Each row was made from one small tree. The marks that hang from a mark follow it in brackets, in the order of their numbers. Every link used is in the known rows. Write each row's tree.
In the rows, 128 means zero.
Known rows:
q103(q896(q334(q296(q893) q716(q22) q811))): [192  88 130 121 114 108 166 189 166  96 114 158 131 121 137 108 121 151
 120 135 148 128 148 164  34]
q351(q224(q22(q103(q334(q296) q896) q716))): [ 90 118 124 166 182  37 100 146 107 171 128 114 159 151 139 107 145  81
 161  71  77 139 182 130 127]
q224(q22(q103(q334(q716) q896))): [ 66 136  91 113 168  71  63 167  70 158 160 139 163 164 114 141 122  78
 116  96  99 149 115 118 127]
q896(q334(q103 q716 q811)): [106 129  76 146 111 159  72 129 134  92  90 147 135 126 150 142 114 138
 135 143 129 133 133 161 100]
q351(q224(q22)): [124 170 112 112 119 145 119 102  82 147 104 102 167 164 139 127 156  64
 174 122 132 174 212  87 110]
q22(q103(q896) q716(q334(q296)) q811): [106 118 126 151 164 100 114 124 162 131 156 150 129 103 140 125 140 149
 122  97 102 102 110 133 161]
q334(q103 q716): [ 92 165  86 112 126 163  72 141  85 113 116 129 131 151 133 149 107 112
 132 143 123 161 114 114 135]
q22(q103(q896) q811): [110 113 103 139 116 118 116 135 108 135 165 170 133 138 122 141 118 173
 116 111 105 140 119  49 159]
q270(q22(q811) q296(q334(q103))): [163 136 134 103 112 141 137   6 151 161 121  94 134 112 157 140 117 105
 105 144 167 104  84  61 210]
q893(q296(q334(q103 q716 q811))): [126 109 115 136 133 143 123 139 138 111 128 132 124 164 131 116 103 124
 122 139 143 104 121 155 135]
q893(q296(q334(q103(q896) q716 q811))): [125  79  98 142 141 108 122 176 161  98 145 155 140 174 138 113  81 147
 127 120 123 101 119 128 127]
q22(q716 q811): [126 167 134 161 130 168 129  86 126 153 133 116 136 111 113 143 120 130
 146 153 132 118 103 122 164]
q237(q22(q103(q334) q716 q811)): [ 60 145 163 166 158 124 127  82 101 189 147  93 103 104  97 143 138 146
 140 122  87 100  67 144 210]
q893(q296): [132 153 102 119  95 163 138  94  94 123 120 139 125 184 109 123 143 116
 136 155 147 144 155  73 132]
q896(q334(q296(q893))): [184 144 113 152  55 159 165  70 115  98 101 133 115 121 137 121 157  99
 143 163 167 145 196  91  68]
q893(q296(q334(q716(q22(q811))))): [168 125 142 107 161 136 178  97 133 163 173 122  93 153 132 117 124 114
 103 153 167 102  81 157 157]
q334(q296(q893) q716(q22(q103(q896) q811))): [165  84 164 100 150  94 180 208 128 154 176 151 107 125 115 122 119 163
  82 113 134 135  89 110 111]
q334(q103(q896) q296(q893) q716 q811): [150 100 124 122 113 130 124 240 144  74 106 146 144 125 124 128  88 152
 124 127 129 140 144 131  69]
q270(q296(q334(q103(q896) q716 q811) q893)): [166  75 135 121 128 114 148 155 167 101 167 124 164 147 137 129  86 135
 126 131 165  88 111  90 116]
q237(q22(q103(q334(q296) q896))): [ 87 133 115 142 124  72 109 145  77 113 112 127  93 126 117 129 145 132
 130  99  80 151 136  99 141]
q103(q334(q296(q893) q716(q22))): [148 167 147  90 136 132 135 150  90 139 117 110 101 140 102 132 143  94
 115 155 155 150 129 185  83]
q351(q224(q22(q103 q716))): [ 89 136 147 146 164 105 124 104  93 198 145 104 173 167 131 107 147  84
 163  85 101 142 169  93 147]
q896(q334(q296(q893) q716 q811)): [192 132 121 156  90 161 157 143 138  82  92 136 122  99 127 124 154 108
 125 160 190 112 180 164  29]
q237(q22(q716(q334) q811)): [ 89 172 148 125 151 182 140  64 151 142 133  88 123  93 126 145 148 127
 164 143 115  96  92 157 190]
q237(q22): [116 180 124 117  93 170 136  97  73 114 103 104 115 132 112 138 141 120
 157 147 124 156 137  80 140]
q237(q22(q103 q716)): [ 80 148 161 156 134 126 143 100  85 167 139 106 120 134 103 121 135 136
 148 112  94 124  93  83 179]
q103(q334 q896): [ 93 163  70 135 110 122  69 119  88 109 120 150 141 163 115 149 119 125
 149 134 101 156 148  96 124]

Which tree is each row?
[113 142 148 111 132 102 109 110  95 161 125 127  79 113 113 132 151 145
  92 123 110 158 104 167 160] : q716(q22(q103(q334(q296)) q811))
[124 123 177 143 126 143 147 130 158 130 133 132 149 117 103 108 160 147
 126 111 134  98 148 163 109] : q22(q103 q716(q334(q296(q893) q811)))
[134 110 117  89 159 103 105 203 144 114 122 140 104 112 154 134  87 153
 107 123 100 163  80 152 137] : q334(q103(q896) q296 q716(q22(q811)))
[116 137 116 147  86 153  94 101 126 101 109 130 135 134 136 122  97 140
 144 128 115 139 144 128 143] : q296(q334(q103 q811))
[129 157 147 125 162 134 112 123 163 125  78  89 179 111 147 106 177  70
 174 103 131 122 211 211  91] : q351(q224(q22(q716(q334(q296 q811)))))
[ 55 148 144 117 154 176 113  73 162 144 130  84 122  97 140 149 117 145
 168 134  83 111  73 160 219] : q237(q22(q716(q334(q103)) q811))
[153 135 118 138 124 122 120 217 125  86 105 142 139 121  99 137 126 127
 123 137 150 121 160 170  45] : q103(q334(q296(q893) q716 q811) q896)
[173  93 157 124 130 120 183 120 131 160 157 140  86 106 136 119 153 139
  89 138 162 122 106 147 103] : q896(q334(q296(q893) q716(q22(q103 q811))))
[194 148 180 133 115 136 201   4 149 191 151  81 166 140 117 113 130  73
 126 152 194  68 108  49 162] : q270(q22(q716) q296(q334 q893))
[119 131 155 125 130 173 140  94 177 134 131 103 132  97 136 136 124 132
 148 145 123 113 118 164 160] : q22(q716(q334(q103 q296(q893))) q811)
[138 129  85 153 109 141  81 144 140  69  65 140 113  98 159 130 131 120
 124 142 138 137 152 185  76] : q896(q334(q103 q296 q716 q811))
[129  92 140  57 122 130 142 145 181 117 144 136 127 125 152 132 103 173
 131 124  98 155 115 138 148] : q716(q22(q811) q334(q103(q896) q296(q893)))
[154 165 136 134 117 157 123 177 108  97  91 119 122 112  89 139 149 103
 117 156 174 121 162 197  51] : q103(q334(q296(q893) q716 q811))
[108 148 144 146 156 136 114  83 145 143 142 124 115  93 132 128 163 126
 118 114 126 104 113 161 167] : q22(q103 q716(q334(q296)) q811)
[171  76 112 163 123 103 172 148 141 122 163 166 107 104 146 130 139 141
 101 128 153 106 136  94  87] : q22(q103(q896(q334(q296(q893) q716))) q811)
[158  67 141 200 115  94 186 108 170 149 165 155 124 100 139 117 124 159
 128 120 123  94 130  86 124] : q22(q103(q896(q334(q296(q893)))) q716 q811)
[153 150 105 141 135 142 151  92 101 126 153 130 111 174 129 115 138  74
 122 152 177 102 137 114 122] : q893(q296(q334(q716)))
[ 92 136  71  97 111 123  66 134 139  66 103 149 134 139 163 135 122 129
 147 115  88 168 161 115 131] : q716(q334(q103(q896) q296))
[ 97 112  90 126  93 137  75 178 137  86 102 159 163 148 127 137  79 181
 143 117  80 163 140  95 127] : q334(q103(q896) q811)
[130 116 181 106 107 112 139 156 108 150 116 133 114 138  86 113 145 164
 101 118 118 151 139 172 100] : q716(q22(q103(q334(q296(q893) q811))))
[184 114 166  96  96 154 186  14 161 176 144  86 144 119 140 138 112 111
 107 154 184  95  93  44 193] : q270(q22(q811) q296(q334(q103) q893))
[116 108 127  82 147  93 119 136 148 127 152 159 110 119 149 122 145 170
 100  95 100 148 108 135 155] : q716(q22(q103(q896) q811) q334(q296))
[100 128 124 140 172  82 119 179  96 124 135 120  78  87 122 147 143 135
 105 110 110 118  93 146 145] : q237(q22(q103(q334(q296 q716) q896) q811))
[151  86 148  84 131 110 136 252 157 103 114 144 137 134 123 116  79 174
 115 122 112 155 117 158  80] : q334(q103(q896) q296(q893) q716(q22) q811)
